What can hang from each mark
siposom: dimogo zabu
zabu: dimogo faval siposom
nutom: rodobob
dimogo: zabu
kidivef: zabu
rodobob: kidivef midu
midu: rodobob zabu

Every row comes from one small tree of marks. The marks that hang from a mark follow it in brackets, in alphabetical order. Every link used is in the known rows. Which tree was each row made from?
Known rows
rodobob{kidivef midu{zabu}}: [ 3.905  3.485 -1.352 -0.061 -3.067  1.356 -3.484  4.956 -0.517  0.448
 -1.103 -1.200  3.939 -1.815  1.391  0.939 -1.489]
kidivef{zabu{faval}}: [ 2.485 -0.348 -0.505 -0.431 -1.518 -0.095  0.065 -2.879  0.041  3.142
 -0.620 -0.835  3.322 -0.315  0.110 -0.700  0.971]
rodobob{midu}: [ 1.275  1.499 -1.600 -0.250 -1.702  0.873 -1.566  2.568  0.517 -0.376
 -0.358 -0.348  0.093 -0.354  0.701  0.946 -1.037]
nutom{rodobob{kidivef{zabu{faval}} midu}}: [ 3.947  4.490 -5.153  0.289 -5.247  1.556 -4.747  5.305  2.155  5.948
 -3.255 -0.248  6.443 -2.471  0.505  1.754 -0.847]
nutom{rodobob{kidivef{zabu} midu}}: [ 4.412  3.843 -3.459  0.230 -3.902  1.748 -5.097  6.415  2.738  3.355
 -2.224 -0.889  6.085 -2.273  0.260  2.517 -1.219]
zabu{dimogo siposom}: [-0.787 -0.150 -0.429  4.617  2.452  0.005 -4.204  0.121 -2.758 -0.714
  0.258 -1.563 -0.981  0.366 -0.128  1.680 -2.097]
kidivef{zabu{dimogo faval siposom}}: [ 1.643 -0.524 -0.989  4.435  1.012  0.065 -4.482 -2.415 -2.646  2.427
 -0.446 -2.259  2.701 -0.049  0.116  1.012 -1.122]
dimogo{zabu{faval}}: [ 0.222 -0.707 -2.783  0.107 -0.835 -0.044  1.515 -2.006 -0.905 -0.462
  0.311  2.075 -3.088 -0.089  0.251 -0.583  0.573]
midu{rodobob zabu{faval siposom}}: [ 1.131  0.400 -1.212  1.979 -1.471  0.075 -3.016 -1.635 -2.475  0.035
 -1.561 -0.357  0.993 -0.300  0.922  0.614 -1.264]
siposom{zabu{dimogo}}: [-0.552  0.216 -0.531  2.722  0.693  0.869 -1.102 -0.211 -5.860 -3.089
  0.551 -0.101 -4.126 -0.830 -0.141 -0.016 -0.309]
nutom{rodobob{midu{zabu}}}: [ 3.070  1.998 -1.563  1.431 -3.874  1.570 -3.147  2.508  0.838  3.579
 -2.252 -0.501  4.827 -0.799  0.448  1.800 -0.692]
siposom{zabu{dimogo faval}}: [-1.132  0.501 -2.219  2.733 -0.464  0.613 -0.799 -1.523 -6.272 -0.873
 -0.377  0.555 -3.864 -1.036  0.249 -0.808  0.015]
nutom{rodobob{kidivef}}: [ 0.255  3.274 -2.975  1.004 -1.926  0.709 -3.111  5.361  1.653  3.049
 -1.985  0.761  2.949 -1.779 -0.467  1.548 -0.656]
kidivef{zabu{dimogo siposom}}: [ 2.445 -0.713  0.854  4.197  1.971  0.113 -4.524 -1.689 -2.162  0.365
  0.465 -2.760  2.204  0.098 -0.187  1.852 -1.428]
nutom{rodobob{kidivef{zabu{siposom}}}}: [ 2.722  2.225 -2.244  2.401 -0.300  0.640 -5.318  4.286  1.266  3.911
 -1.573 -1.126  5.221 -1.596 -0.615  3.027 -1.269]
nutom{rodobob{kidivef midu}}: [ 1.502  4.570 -4.560  0.644 -3.676  1.542 -4.613  8.061  2.060  2.525
 -2.484  0.628  3.046 -2.120  0.239  2.460 -1.806]
midu{rodobob}: [-0.274  0.690 -0.646 -0.638 -1.479  0.451 -1.209  0.624 -0.062 -2.309
 -0.812  0.493 -1.007 -0.517  0.226  0.175 -0.590]
midu{rodobob zabu}: [ 2.007  0.498  1.075 -0.041 -2.146  0.747 -1.323 -0.945 -1.172 -1.851
 -1.113 -0.375  1.462 -0.602  0.692  0.010 -0.331]
zabu{faval siposom}: [-0.881 -0.199 -2.175  1.918  1.024 -0.625 -1.646 -0.960 -1.526  1.994
 -0.519  0.070 -0.644  0.303  0.286  0.560 -0.836]
nutom{rodobob{midu}}: [ 1.081  2.197 -3.176  0.952 -3.186  1.421 -2.898  4.064  2.156  2.956
 -1.855  0.550  2.222 -0.707  0.045  1.976 -1.047]
midu{rodobob zabu{faval siposom{dimogo}}}: [ 1.151  0.017 -1.157  3.391 -0.889  0.336 -0.996 -0.781 -3.305  1.612
 -1.149 -1.751 -3.481 -1.231  0.894  1.252 -0.488]
rodobob{kidivef{zabu{dimogo}} midu}: [ 4.313  3.604 -1.774  1.800 -2.267  1.530 -6.055  4.787 -0.428 -0.293
 -0.870 -2.643  4.070 -2.049  0.803  1.669 -2.263]
nutom{rodobob}: [-0.249  0.934 -1.587  1.146 -1.342  0.460 -1.495  1.446  1.614  3.435
 -1.625  0.673  1.859 -0.451 -0.723  1.180  0.078]

Which tree is each row?
[ 2.908  2.193 -1.173  0.505 -0.330  0.552 -5.020  3.390 -0.220 -1.863
 -0.694 -1.338  1.925 -1.651  0.338  1.941 -2.102] => midu{rodobob{kidivef{zabu{siposom}}}}
[-1.180  0.339 -2.083  4.812  1.265 -0.403 -4.090 -0.885 -3.134  1.406
 -0.656 -0.787 -0.657  0.112  0.252  0.928 -1.793] => zabu{dimogo faval siposom}
[ 0.607  0.519 -1.026  4.777 -0.917  0.572 -5.407 -1.768 -4.520 -0.161
 -1.720 -1.063  0.874 -0.546  0.866  0.783 -2.201] => midu{rodobob zabu{dimogo faval siposom}}
[ 2.449  2.904 -0.398 -0.369 -2.938  1.206 -3.047  3.067 -0.819 -1.782
 -1.702 -0.136  2.538 -1.974  0.835  0.391 -1.139] => midu{rodobob{kidivef} zabu}
[ 1.430  3.352 -1.994  2.489 -3.327  1.155 -5.349  1.957 -3.069 -0.195
 -2.665 -0.590  2.896 -2.247  1.329 -0.199 -1.733] => midu{rodobob{kidivef} zabu{dimogo faval}}
[ 2.916  3.212 -1.822  4.709 -0.602  1.287 -7.768  5.117 -3.254 -0.182
 -0.859 -2.598  2.856 -1.522  1.350  2.726 -3.591] => rodobob{kidivef midu{zabu{dimogo siposom}}}
[ 2.544 -1.569  0.764  2.914  2.059  0.013 -0.221 -0.786 -1.169  2.455
  0.949 -3.433 -2.069 -0.540 -0.179  2.286  0.151] => kidivef{zabu{siposom{dimogo}}}
[ 3.832  3.912 -3.453  1.991 -3.253  1.416 -5.615  3.433 -0.695  1.722
 -1.730 -1.955  4.542 -2.175  1.300  0.624 -1.894] => rodobob{kidivef{zabu{dimogo faval}} midu}
[ 0.024 -1.081 -2.745  1.702 -0.324  0.144  3.538 -1.195 -1.727  1.352
  0.787  0.769 -7.577 -1.027  0.366  0.214  1.276] => siposom{dimogo{zabu{faval}}}
[-0.774 -0.068 -2.416  1.514 -0.335  0.303  3.822 -0.662 -5.414  1.181
  0.329 -0.115 -8.101 -1.829  0.290 -0.354  1.769] => siposom{dimogo zabu{faval}}
[ 3.031  2.355 -1.993 -0.638 -1.986  0.029 -1.787  1.323  0.448  2.926
 -1.256 -0.674  4.399 -1.899  0.492 -0.413  0.188] => rodobob{kidivef{zabu{faval}}}
[ 1.999 -0.972 -0.946  3.011  0.838 -0.261  0.057 -1.786 -1.656  4.418
  0.184 -2.813 -1.944 -0.876  0.204  1.477  0.395] => kidivef{zabu{faval siposom{dimogo}}}
[-0.133 -1.341 -3.181  2.095  1.124 -0.355 -0.219 -1.796 -2.099 -0.314
  0.779  1.733 -4.005  0.237  0.121  0.749 -0.753] => dimogo{zabu{faval siposom}}
[ 2.379  2.252 -2.898  0.689 -1.676  0.331 -4.797  2.162 -0.662  0.525
 -1.542 -0.648  2.268 -1.815  0.689  1.175 -1.694] => midu{rodobob{kidivef{zabu{faval siposom}}}}
[ 3.051  4.125 -3.086  2.713 -3.649  1.326 -5.651  3.830 -2.678  1.807
 -2.143 -1.593  4.201 -1.964  1.775  0.327 -2.129] => rodobob{kidivef midu{zabu{dimogo faval}}}
[ 2.539  1.779 -1.606  3.155 -2.883  1.160 -3.848 -0.400 -2.572  1.854
 -1.700 -1.409  3.178 -0.613  1.369 -0.036 -1.452] => rodobob{midu{zabu{dimogo faval}}}
[ 3.087  2.557 -0.757 -1.366 -2.423  0.886 -3.200  3.134  0.720 -1.686
 -1.155 -0.861  2.834 -2.069  0.530  0.733 -0.892] => midu{rodobob{kidivef{zabu}}}
[ 2.703  2.237 -3.299  1.533 -4.812  1.250 -2.909  1.309  0.420  5.371
 -3.129  0.140  5.026 -1.061  0.722  0.921 -0.451] => nutom{rodobob{midu{zabu{faval}}}}
[ 1.198  0.015  0.582  4.653  0.151  0.807 -5.492 -0.573 -3.949 -2.062
 -0.691 -1.592  0.522 -0.200  0.568  1.591 -2.465] => midu{rodobob zabu{dimogo siposom}}
[ 1.125 -0.564 -0.582  4.001  0.660 -0.274  0.339 -1.383 -3.312  4.051
 -0.327 -2.232 -2.086 -0.774  0.725  1.171  0.125] => midu{zabu{faval siposom{dimogo}}}
[ 3.219  3.778 -1.381  2.802 -2.603  1.550 -5.742  4.992 -1.947 -0.406
 -1.442 -1.946  3.876 -1.849  1.344  1.305 -2.495] => rodobob{kidivef midu{zabu{dimogo}}}
[ 3.376  2.604 -1.798  0.407 -2.258  0.963 -3.475  3.921  2.271  3.905
 -1.927 -0.520  6.029 -1.929 -0.460  1.682 -0.080] => nutom{rodobob{kidivef{zabu}}}
[ 2.690  1.597 -1.329  1.935  0.097  0.833 -2.868  4.038 -1.068 -0.698
 -0.257 -2.969 -2.515 -2.553  0.382  2.864 -1.252] => midu{rodobob{kidivef{zabu{siposom{dimogo}}}}}
[-1.143 -0.579 -2.141  3.513  1.453 -0.502  0.546  0.138 -2.191  3.548
 -0.085 -1.292 -4.961 -0.537  0.257  1.346 -0.162] => zabu{faval siposom{dimogo}}
[ 2.999  0.480 -0.436  2.219 -0.567  0.777 -3.650  1.140 -1.707  0.101
 -0.175 -1.737  1.872 -0.024  0.972  2.074 -1.884] => rodobob{midu{zabu{siposom}}}
